Every row comes from one small tree of marks. The marks that hang from a mark follow it in brackets, in the order of their numbers. Every link used is in the known rows. Which tree was each row made from?
Known rows
j_105(j_638(j_480(j_953(j_756)))): | -27 |  29 |  16 |  36 | -13 |  25 |   3 |  -2 |  21 | -16 |   2 | -19 |  21 | -20 | -36 |  12 |   9 | -22 |  -9 |   1 | -20 |
j_756(j_452 j_953(j_106 j_362 j_480(j_638))): |  -9 |   0 | -42 | -57 |   1 |  20 | -28 |   5 |  19 |  18 |  56 | -20 |  14 |  10 |  31 |   7 | -61 | -46 |  35 |  14 |  11 |
j_362(j_953(j_106 j_480 j_756)): |  24 |   7 |  -5 |  -8 |  21 |  16 |  12 |  -5 |  -9 |  21 | -13 |   7 | -22 |  12 |  14 |  -6 |   5 |  13 | -10 | -11 |  13 |
j_953(j_106 j_362 j_480(j_638) j_756(j_452)): |  16 | -10 | -61 | -46 |  24 |  29 |  -4 |   5 |   9 |  18 |  40 | -49 |   3 | -21 |  13 |  30 | -39 | -42 |   1 | -17 |   2 |
j_638(j_480(j_953(j_106 j_362 j_756(j_452)))): |   0 |  14 | -58 | -21 | -21 |  14 |  14 |  38 |  25 |   6 |  16 | -37 |  11 | -16 |  18 |  39 | -34 | -43 |   2 | -33 | -11 |
j_716(j_452 j_917(j_362(j_953(j_480(j_638) j_756)))): |  -26 |  -19 |  -21 |   21 |   42 |   -3 |  -23 |   -5 |  -55 | -102 |  -26 |   13 |   -3 |   28 |  -41 |    7 |    2 |   39 |  -10 |    0 |    5 |
j_917(j_362(j_953)): |  -9 |  -5 |  77 |  16 | -30 | -44 |  -1 | -13 | -22 | -29 | -49 |  73 |   5 |  43 |  -5 | -51 |  53 |  40 |   7 |  23 |  -8 |
j_480(j_953(j_362)): | -14 |  17 |  -3 |  20 | -32 | -28 |   0 |  -1 |   7 |  23 |  19 |  -3 |  14 | -32 |   4 |  28 |  17 |   8 |  -5 |  31 |  -4 |
j_362(j_953(j_106 j_480(j_638) j_756(j_452))): |  12 |  -6 |  -6 | -17 |  20 |  32 |  -3 |  13 | -22 | -26 |   5 | -22 |   6 |  26 |   5 |  11 | -14 |  14 |   2 |   3 |  15 |
j_953(j_106 j_362 j_756(j_452)): |  13 |  -8 | -13 | -24 | -14 |  17 |   9 |  -1 |  25 |  13 |  20 | -45 |  -4 | -13 |   5 |  -8 | -21 |   3 |  -6 | -29 | -15 |
j_917(j_362(j_953(j_106 j_480 j_756(j_452)))): |  25 | -13 |  14 | -31 |   6 |  17 |  13 |   3 | -19 | -35 | -23 |  31 | -13 |  48 |  25 | -25 |  -5 |   7 |   5 | -34 |   5 |
j_105(j_638(j_480(j_953(j_106 j_362)))): | -39 |  41 | -29 |  -3 |  -8 | -23 | -16 |  24 |  36 |  51 |  23 |  -4 |   9 | -68 |  13 |  35 | -13 | -59 |   7 | -11 |   7 |
j_917(j_362): |  -3 | -17 |  66 |  21 | -24 | -34 |   4 | -28 |   1 | -22 | -35 |  59 |   3 |  20 | -10 | -59 |  43 |   1 |  14 |  16 | -24 |
j_716(j_917(j_362(j_953))): | -34 |   0 |  55 |  42 |  -4 | -69 | -14 |  -8 | -17 | -44 | -48 |  75 |  -2 |  34 | -31 | -25 |  41 |  47 |  -5 |  15 |   6 |
j_362(j_953(j_106 j_480)): |   1 |  27 |   5 | -13 |  15 | -19 |  -7 |  -7 |  -8 |  21 | -13 |  42 | -21 |  17 |  30 | -20 |  22 |  13 |  13 |  14 |  21 |
j_480(j_638): | -13 | -10 |  46 |  35 |  -9 | -17 | -13 | -15 |  -3 | -15 | -10 |   7 |  23 |  -4 | -28 | -23 |  37 |  10 |  15 |  52 | -13 |
j_362(j_953(j_106 j_480(j_638) j_756)): |  21 | -14 | -12 |   1 |  31 |  16 |   4 |  10 | -24 |  15 |  -7 | -13 |  -5 |  -1 |   2 |  20 |  -3 |   2 |  -7 |   5 |  21 |
j_756(j_953(j_106 j_362 j_480(j_638))): |  -2 |  -6 | -47 | -38 |  13 |   1 | -20 |  -5 |  16 |  62 |  49 | -12 |   4 | -19 |  28 |  14 | -49 | -60 |  25 |  15 |  14 |
j_917(j_362(j_953(j_106 j_756))): |  28 | -37 |  52 |  22 | -11 | -10 |  23 |   9 | -18 |  -2 | -41 |  30 | -11 |  13 |   2 | -27 |  15 |  24 |  -9 | -26 |   1 |
j_105(j_638): | -37 |  28 |  70 |  26 | -16 |  -6 | -19 | -38 |  23 |  -6 |   3 |  14 |   9 | -14 | -33 | -49 |  38 |  19 |   6 |  29 | -17 |

Which tree is each row?
|  11 |  -9 | -23 |   3 | -23 |  18 |  18 |  26 |  14 |  10 |  35 | -56 |  10 | -34 |  10 |  43 | -32 |   7 | -13 | -23 |  -2 |
j_480(j_953(j_106 j_362 j_756(j_452)))
| -24 |  18 |  18 | -37 | -53 |  12 | -20 | -25 |  32 | -12 |  36 | -11 |  17 |  47 |  -1 | -44 | -21 |  13 |  22 |  26 | -22 |
j_756(j_452 j_953(j_362))
| -30 |  39 | -37 |  -4 | -28 | -34 |  -5 |  11 |  20 |  17 |   1 |  15 |  15 | -13 |  10 |  24 |  16 | -43 |   7 |  18 | -11 |
j_638(j_480(j_953(j_362)))
|   5 |  20 | -50 | -42 |  17 | -22 |  -7 | -18 |  24 |  63 |  21 |  16 | -21 | -30 |  38 |  -1 |  -7 | -43 |   9 |  -7 |   8 |
j_953(j_106 j_362 j_480)
|  18 | -17 | -28 |  23 | -12 |   1 |  24 |  21 |  13 |  51 |  26 | -48 |  -1 | -64 |   8 |  52 | -20 |  -5 | -24 | -17 |   3 |
j_480(j_953(j_106 j_362 j_756))
|  29 | -41 |   4 |   0 |  27 |  -2 |  12 |  14 | -36 |   3 | -23 |  23 |  -2 |   4 |  12 |  10 |  -4 | -20 |  -4 | -15 |  16 |
j_917(j_362(j_953(j_106 j_480(j_638) j_756)))
|  11 |  19 |   7 |  -6 |   6 |  18 |   7 | -28 | -13 |  -9 | -14 |  13 | -14 |  41 |  -7 | -15 |  30 |  30 | -16 |  16 |  -3 |
j_362(j_953(j_480 j_756))
|   2 |   8 |  10 | -15 |   4 |  34 |  -7 |  -4 | -29 | -57 |   1 | -15 |  19 |  55 | -16 |   1 |   9 |  29 |  -1 |  29 |   0 |
j_362(j_953(j_480(j_638) j_756(j_452)))
|  25 | -27 | -21 |   5 |  38 |  21 |   8 |  -2 |  -1 |  21 |   8 | -22 |  -5 | -27 |  -2 |  14 | -11 | -36 |   3 |  -2 |   2 |
j_953(j_106 j_480(j_638) j_756)
|  21 | -14 | -17 |  -4 |  -6 |   1 |  15 |  -6 |  24 |  55 |   9 | -34 | -17 | -41 |   4 |   2 | -11 |  -9 | -16 | -25 | -11 |
j_953(j_106 j_362 j_756)
| -28 |  35 | -27 |   4 | -19 |  13 |  -1 |   5 |  30 |  19 |  24 | -34 |  15 | -44 | -24 |  41 |  -6 | -39 | -21 | -10 | -16 |
j_105(j_638(j_480(j_953(j_362 j_756))))
|  -8 | -13 | -31 |  12 |  46 |  -8 |  -9 |   3 | -34 | -65 | -29 |  25 | -36 |  18 |  -9 |  -8 | -13 |  36 |  -8 | -42 |  14 |
j_716(j_452 j_917(j_362(j_953(j_106 j_480 j_756))))
|  19 | -10 |  37 |  23 |  -6 |   4 |  18 |   7 |  -6 |  14 | -22 |  -6 | -14 |   5 |  -5 | -17 |  17 |  47 | -14 |  -7 |   4 |
j_362(j_953(j_106 j_756))
|  10 |  -2 |  41 |   6 | -17 |  20 |   8 |  10 |  -6 | -27 | -16 | -19 |  -3 |  35 |  -4 | -25 |   5 |  59 |  -4 |  -7 |   0 |
j_362(j_953(j_106 j_756(j_452)))
| -13 |   6 |   7 |  -4 |  17 |  -7 |  -5 | -14 | -20 | -80 | -25 |  43 |  -8 |  69 | -24 |  -8 |   4 |  30 | -12 | -16 |   0 |
j_716(j_917(j_362(j_953(j_480 j_756(j_452)))))
|   4 |  -8 | -14 |   2 |  34 |  -9 | -10 |  -3 |  -2 |  22 |   4 |  13 |   0 | -25 |  14 |  -5 |   3 | -40 |  25 |  22 |  10 |
j_953(j_106 j_480(j_638))
|  21 | -25 |  16 |  53 |  -6 |  12 |  29 |  18 |   3 |  19 |   3 | -33 |   1 | -40 |  -3 |  23 |  -5 |  13 | -11 |  -7 |  -3 |
j_480(j_953(j_106 j_756))
